Each row was made from one path, in order. Every step used is in the known rows, and no mark comes twice. Write each row's path.
(in the rows, 128 means zero)
Known rows
rumaz tefer gibamup kefak sitobe: [152  96 123 133 117 205 169  89 129 150 120 177 104 122 156 109 138 156
 117  83 127  72  42 167 132 148  99  84 136  58 110 147 194 134  77 176
 132 159 115 168 119 124 171 144  94 123  90 111 162]
rumaz zuva: [124 154 114 121 109 179 100 157 132 144 165 127 116 122 120 170 121  62
 168 141  97 152 139 135 119 109 116 160 145 159 162 120 133 135 137  78
 136  92 123 104 114 113 128 132 147 115 108 147 119]
tefer gibamup zuva rumaz: [149  70 118 157 121 181  71  98 139 142 138 161 151 135  83 174  82 155
 129 107 160  87 136 149 151 167 159 134 132 199 120 119  99 136 163  98
  92 126 133  89 135 127 167 104 188 163 124 162  94]
gibamup zuva rumaz tefer mizam: [146 110 115 101 136 116 136 136 100 110  97  92 106 144 107 133 109 158
 129 104 160  71 103 111 200 201 148  99 154 229 142 155  71 106 146 192
  92 121 164  99 168 147 157 109 141 177 131 133 109]
rumaz zuva gibamup: [127 132 127 117 109 164  82 143  86 155 135  94 116 116 103 177 108  56
 180 177  85 155 137 120 180  73 119 195 129 148 165 126 131 150 166  74
 160  97 129  92 107 113 114 112 113 107 134 123 115]
tefer sitobe zuva gibamup kefak rumaz: [118 115 149 141 130 142 134 111 144 103  70 145 168 116 109 146 185 154
  98 130 194 158 144 129  78 128 127  74  71  79 122 138 142 103 149 156
 151 122 151 110 153 168 117 136 143 150 162 107 115]
gibamup zuva: [144 113 137 137  97 165  98 127 136 135 174 155 128 146 105 203  88 135
 131 128 108 113 150 105  72 130 110 146 134 185 147 143  96 148 136 130
 106 128 142  76 138 130 144 136 133 147 138 166 129]
rumaz zuva gibamup kefak sitobe tefer: [123 134 176 129 111 141 104 124  83 138  89 117  90 102 142 147 162  88
 188 171  86 106 108 144 137  12  93 200 108  66 132 112 211 135 147 134
 234  87  94 139  78  99 112 105  70  95 150  96 194]
zuva rumaz tefer gibamup kefak: [144 106 100 149 152 116 119 111 135 133  88 103 104 124 127  85 166 156
 129  91 170  66  81 150 166 183 121  91 149 144 125 131 153 125 110 154
 101 133 145 154 129 143 185 138 159 136  96 134 121]
mizam zuva: [112 132 139 149 125 112 106 129 162 117 164 153 155 141 123 161  89 145
 103 136 102 143 168 131  82 120 144 138 135 110 174 119 114 156 114 105
  76 111 117  93 125 112 151 153 144 101 140 125 125]
kefak rumaz zuva gibamup: [120 163 123 120 119 129  82 159  74 135 143  78 127 113 114 168 140  98
 168 178 107 172 150 125 151  95 135 167 115 132 137 105 130 114 170  43
 148  93 161  87 135 123  93 105 149 127 154 130 120]
mizam kefak sitobe: [146 114 154 106  90 132 118 134 134 142 198 185 154 130 180 115  89  97
 133 135  83  93 118 123  99   5 122 171 143  73 126 121 144 134  70 104
 141 128  93 124 115  93 114 141 104 149 117 149 125]
rumaz tefer: [118 139  96 109 112 105 153 142 109 133 163  96 104 141 140 130 121 125
 120 123  91 119 105 103 120 134  98 129 166 172 133 150 107 141 105 169
 102 155 143 123 142 137 141 166 123 116  99 142 137]
sitobe kefak rumaz zuva gibamup: [122 179 155 155 147 131  98 159  73 125 120  65  92 127 110 137 157 105
 178 176 138 170 163 129 113 128  98 154 101 110 110 111 163 108 162  57
 176 108 145 101 110 125  81  83 129 104 159 101 141]
tefer sitobe kefak rumaz zuva: [104 171 130 150 142 189 138 160 167 115 134 149 100 128 100 105 172 107
 141 120 171 189 160 168  77 191 117 107 117 105 104  88 158  56 123  72
 173 107 141 118 115 145  96  92 172 115 120  97 128]
sitobe zuva: [118 112 133 142  84 138 113 127 128  97 166 149 151 131 129 185 113 128
 115 125 140 145 146 109  62 117 120 118 113 142 142 154 113 136 148 162
 116 141 126  90 148 131 131 156 126 139 108 146 108]
tefer mizam zuva rumaz: [121 127 134 118 158  66 101 136 165 102 104 130 163 123 117 124  96 136
 121 144 152 137 161 148 187 173 219 126 137 149 206 111  73 118 143 117
  62  83 115 112 134 127 142 109 161 155 135 124  89]
mizam zuva gibamup kefak: [137 130 165 162 152  93 111 114 128 141  67 100 154 123 120 161 129 126
 129 161 110 122 161 122 105  74 120 142 109  52 195 117 148 173 130 117
 107  91 115 107 112 123 153 130 114  91 182 100 138]
mizam zuva gibamup: [112 113 153 149 125  86 107 117 116 132 128 104 176 129 109 173  82 122
 117 174  96 147 171 119 141  69 142 170 113  97 191 127 112 174 139  91
 100 107 105  78 126 115 138 133 130  98 168  97 121]
mizam tefer sitobe kefak: [104 138 125 118 124 113 140 107 194 138 108 147 158 133 128  77 125  99
 110 120 134 187 162 131 126 174 134 167 114 134  93 111 129 131 121 127
 164 183 111 181  89 111 102 147 124  91 111 130 144]
zuva rumaz tefer sitobe kefak: [ 98 116 132 129 141  84 158 139 154  91  84 105  98 129 103  47 149 132
 116 103 181 117 125 136 137 193 111 119 151 164 109 123 119  70  99 173
 148 145 129 141 128 178 128 139 184 124  90  95 120]
gibamup zuva rumaz: [133 106 140 125 105 120  66 138 133 124 144 127 126 143  94 181 102 143
 140 132 134  87 149 116 111 141 147 164 147 218 151 121  87 124 148 140
 102 110 158  81 154 133 161 122 181 177 139 168 109]
kefak sitobe tefer gibamup zuva rumaz: [122  57 167 145  96 164  74  80 124 124 146 194 145 132 108 161  84 193
 118 101 139  69 114 167 154 107 153 179 124 151  66 113 141 105 145 103
 155 140 113 120 118 106 157 105 162 153 134 144 138]
tefer sitobe zuva: [103  88 130 131  95 177 127 116 183 101 154 208 164 124 113 161 125 134
  92 105 172 165 146 129  75 132 126 108 106 139 132 147 106 109 135 156
 137 138 113  94 151 152 124 156 148 139  99 121  91]
gibamup kefak: [134 140 128 130 135 124 123 131 167 135 128 130 116 114 145 140 148 106
 139 130 101 130 123 119  64 104 114 130 141 129 179 125 145 175 114 158
 127 127 142 164 116 134 144 157 134 141 110 158 145]
zuva rumaz tefer mizam: [121 114 100  81 148  73 146 151 112 109  98  78 112 131 133  89 130 121
 134 125 130 102  97 117 217 193 174 109 166 204 152 138  79 101 133 188
  95 134 144 150 151 151 128 123 148 166  93 137  97]
mizam tefer gibamup: [142 105  71 111  99 142 106  85 162 179 158 162 183 135 141 125  95 117
 125 129  97 165 133 137 181 150 173 163 119 157  86 127 115 181 140  68
 115 186 114 168 101  77 139 151 124  98 104 181 122]
sitobe kefak: [117 145 153 144 135 112 131 140 148 124 151 113 108 126 127 132 121 110
 141 137 111 152 145 115  58 152 104 151 134 128 134 121 144 143 141 139
 142 146 108 162  96 124 117 141 128 113  97 132 133]

Write each row's path
[146 129 145 137 131 169  85 133 103 156  66  80  98 104 118 175 160  57
 194 163 101 129 120 119 145  69  97 172 121 107 194 118 168 161 153 114
 170  77 122 125  97 115 135 107 108 104 156 119 148] => rumaz zuva gibamup kefak
[107 106 108 135  85 156 166 119 142 101 139 171 137 150 113 129 141 137
  70  88 177 131 120 118  97 159  88  82 118 134 108 171 105  91 108 196
 130 157 135  88 171 171 128 168 125 126 106 103 103] => rumaz tefer sitobe zuva
[151 137 128 194 142 181 163 113  99 134 154 128  99 157 105 134 133 214
 103  79 177 105 124 142  59 244  70  48 115 116  39 160 154 105 133 103
 101 174 169 114 149 140 140 106 116 111 148 128 155] => sitobe kefak rumaz tefer gibamup zuva
[127 130 159 103 155 123 165 102 156 118  92 175 109 106 170 112 143 123
 150 128  93 121  90 139 125 101 141 139 126  85 137 116 164 136 127 186
 178 132  93 224  87 117 111 116  81 132 109 122 172] => gibamup kefak sitobe tefer mizam
[107 182 151 151 149  89 129 156 132 100 163 108 115 136 138 113 143 142
 132 137 131 161 163 124  30 162 114 122 125 130 100 102 142 112 136 104
 129 145 152 145 121 140 104 131 158 127 119 134 145] => sitobe kefak rumaz
[123  92  86 124 124 121 113 117 111 137 142 100 134 135 121  93 123 154
 116 104 148  90  89 140 211 185 135 106 160 182 107 132 106 121 124 117
  92 147 143 129 141 140 159 150 167 136  81 139  99] => zuva rumaz tefer gibamup
[124 148 117 148 127 150 179 130 134  83  95 156 116 140 127 103 213 192
  69  76 213 125 117 132  34 199  84  12 107  93  92 155 151  67  90 212
 130 146 171 112 184 176 144 158 144 145 136 100 132] => gibamup kefak rumaz tefer sitobe zuva
[135 139  89  89 145 124 186 138 126 129 134 102 109 133 143 105 115 114
 119 120 110 138  84 108 170 180 148  94 155 168 142 151  90 137 124 176
 101 155 132 170 145 145 121 142  95 131  97 135 115] => rumaz tefer mizam
[109 124 106  99 118  50 103 157 103 117 134  63 104 137 130  99 135 144
 124 125 119  85 109 109 160 149 125 137 174 209 141 136 100 118 102 174
  97 142 169 123 150 146 158 163 175 146  99 144 115] => zuva rumaz tefer
[104 105 183 109 125  80 149  98 109 109  93 147 169 117 137 145  75 150
 117 172  87 145 141 144 209  55 181 185  94  54 147 120 128 140 151 127
 156 112  69 139 101 101 100  98  67  99 177  61 143] => kefak sitobe tefer mizam zuva gibamup
[154 124  88 164 113 194 140 109  99 144 172 145 127 158 106 159 124 206
  92  83 155 105 107 136 100 221 101  52 128 168  51 154 116 111 124  89
  83 163 186  85 172 139 156 123 144 125 150 153 132] => kefak rumaz tefer gibamup zuva
[144 199 115 134 141 162 101 164 131 127 128 111  92 122 142 142 199 109
 172 134 138 150 133 143  53 135 114 105 130 118 148  97 179 110 121  82
 137  75 174 122 128 122 134 110 154 131 145 144 152] => gibamup kefak rumaz zuva
[130 125 156 153 188  68 151 104 135 128  39 115 148 116 122 127 140 135
 133 162 106 144 154 115 154  89 141 142  92  67 176 113 134 169 174 162
 129  91  86 164  90 115 123 106  72  87 187  92 157] => sitobe tefer mizam zuva gibamup kefak
[161 121  83 127 129 148 111  79 184 182 105 158 155 123 151 109 142 109
 137 119 117 142 125 142 141 156 149 131 111 120 115 126 160 188 127  95
 124 172 117 187  84  84 155 145 110  99 111 176 158] => mizam tefer gibamup kefak
[155 105 127  63 133  70 149 144 107 116 127 136 115 129 181  42 109 121
 128 107 133  45  83 130 226  81 165 118 151 124 122 137 113  88  64 163
 127 117 103 140 148 124 121 114  99 181 115 127 103] => zuva rumaz tefer mizam kefak sitobe
[153 114 134  83 115 150 157 125 151 125 171 201 149 115 184  99  84  86
 138 131  99  96 107 133 168  52 177 140 132  67 137 138 131 133  92 122
 143 123  64 158 114 105  94 117  76 165 109 135 102] => tefer mizam kefak sitobe
[161 102 152 103  99 155 151 105 132 102 164 232 161 123 187 131  91 112
 131 105 147  88 119 131 130  57 153  94  96  60 115 164 140 110 107 155
 148 127  63 115 133 107 100 106  53 179 122 121  97] => tefer mizam kefak sitobe zuva
[131 141 145 127 152  88 102 138 108 136  91  75 127 110 133 149 163 125
 135 172 110 140 139 101  84 102 134 138 119 112 136 109 141 155 152 121
 128 127 163 142 135 138 122 128 153 136 158 142 140] => zuva gibamup kefak rumaz
[152 167 122 126 127 124  80 173  75 154 171  93 134 134 141 118 139  77
 160 168 118 137 165 107 148  20 117 166 108 101 112 102 139 127 129   9
 147  73 137  68 126 104  93 101 117 126 188 139 116] => mizam kefak rumaz zuva gibamup
[147 125 171 111 113 195  98 116  82 147  85 123 106 103 132 174 146  67
 194 163 102 101  91 152 157  33 113 180 112  61 185 131 199 132 125 127
 198  79 107 118  90 110 122 100 102 114 139  90 161] => rumaz zuva gibamup kefak sitobe
[101 136 117 116 140  94 157 137 152 124 147 140 129 123 143 116 119 106
 137 139  77 172 140 106 161 131 159 154 138 177 126 118  92 151 164 138
 147 145 100 196 104 113  87 126 104 123 104 144 125] => sitobe tefer mizam
[ 98 114 126 133 130  68 128 141 165  98 106 123 159 147  91  77 125 167
  67  97 174 108 147 144 157 167 155 115 152 142 166 119  89  82  77 163
  86 107 126  69 163 163 159 149 196 113 138  88  99] => mizam zuva rumaz tefer sitobe
[110 191 129 148 148  78 167 163  90 102 150  67  73 150 147  88 160 165
 112 114 135 140 133 110  50 191  79  79 145 135  87 138 150 100 107 141
 117 162 171 149 144 149 116 146 146 120 125 122 154] => sitobe kefak rumaz tefer
[130 120 122 123 147  78 177 114  96 131  72  90 148 132 117 125  93 149
  99 147 111 136 122 111 223 139 153 101 118 106 179 153  86 149 137 149
  80 119 118 115 142 129 125 113  76  93 161  82 121] => rumaz tefer mizam zuva gibamup
[129 105  77 141 117 160 155 108 115 154 167 135 124 128 126 121 108 146
 107 101 110 125  93 131 161 177 104  97 147 141  90 149 122 150 110 121
  91 169 128 143 136 132 147 156 128 107  85 140 127] => rumaz tefer gibamup
[104 159 148 153 141 166 125 150 124 122 100 107 120 110  89 111 157  95
 150 152 157 192 162 153 122 152 113 143  94  86 103  96 152  68 154  60
 191 106 132 116 115 145  74  83 152 103 145  76 125] => tefer sitobe kefak rumaz zuva gibamup
[141 129 117 116 156  67 160 141 156 140 165 162 141 131 164  73 120  91
 142 139  98 133 156  93 149  57 141 146 138 139  91 110  99 158 129 118
 143 125  80 174  95  99  82 122  74 128 121 166 126] => sitobe tefer mizam kefak
[132  88 128 177 109 192 113  84 142 155 182 181 144 144  95 175  94 167
 116 113 116 127 142 130 104 135 103 142 120 160  59 124 123 163 167  94
 132 153 116 120 104 103 144 123 125 110 139 162 149] => sitobe tefer gibamup zuva
[103 111  94 116 115 148 177 133 152 133 138 134 115 134 113  97 130 120
  82 103 128 143 111 120 132 152 110 107 150 151 118 137 100 119  88 163
 123 160 126 138 143 163 132 177 141 119  85 113 118] => rumaz tefer sitobe
[157 153  99 101 156 100 149 159 147 135 184 155 152 126 169  73 116 101
 129 136 133 147 147 113 117 112 179  93 129 121  95 105  94 132 116  73
  94 117 119 153 140 114  90 116 120 176 136 165  96] => tefer mizam kefak rumaz
[139 154 123 123 156  57 155 143  64 139  87  50  99 124 142 110 180 161
 121 145 121 120 101  94 106 127  91 102 127 122 112 140 149 135 118 156
 125 135 197 145 149 152 128 145 123 119 159 126 156] => zuva gibamup kefak rumaz tefer
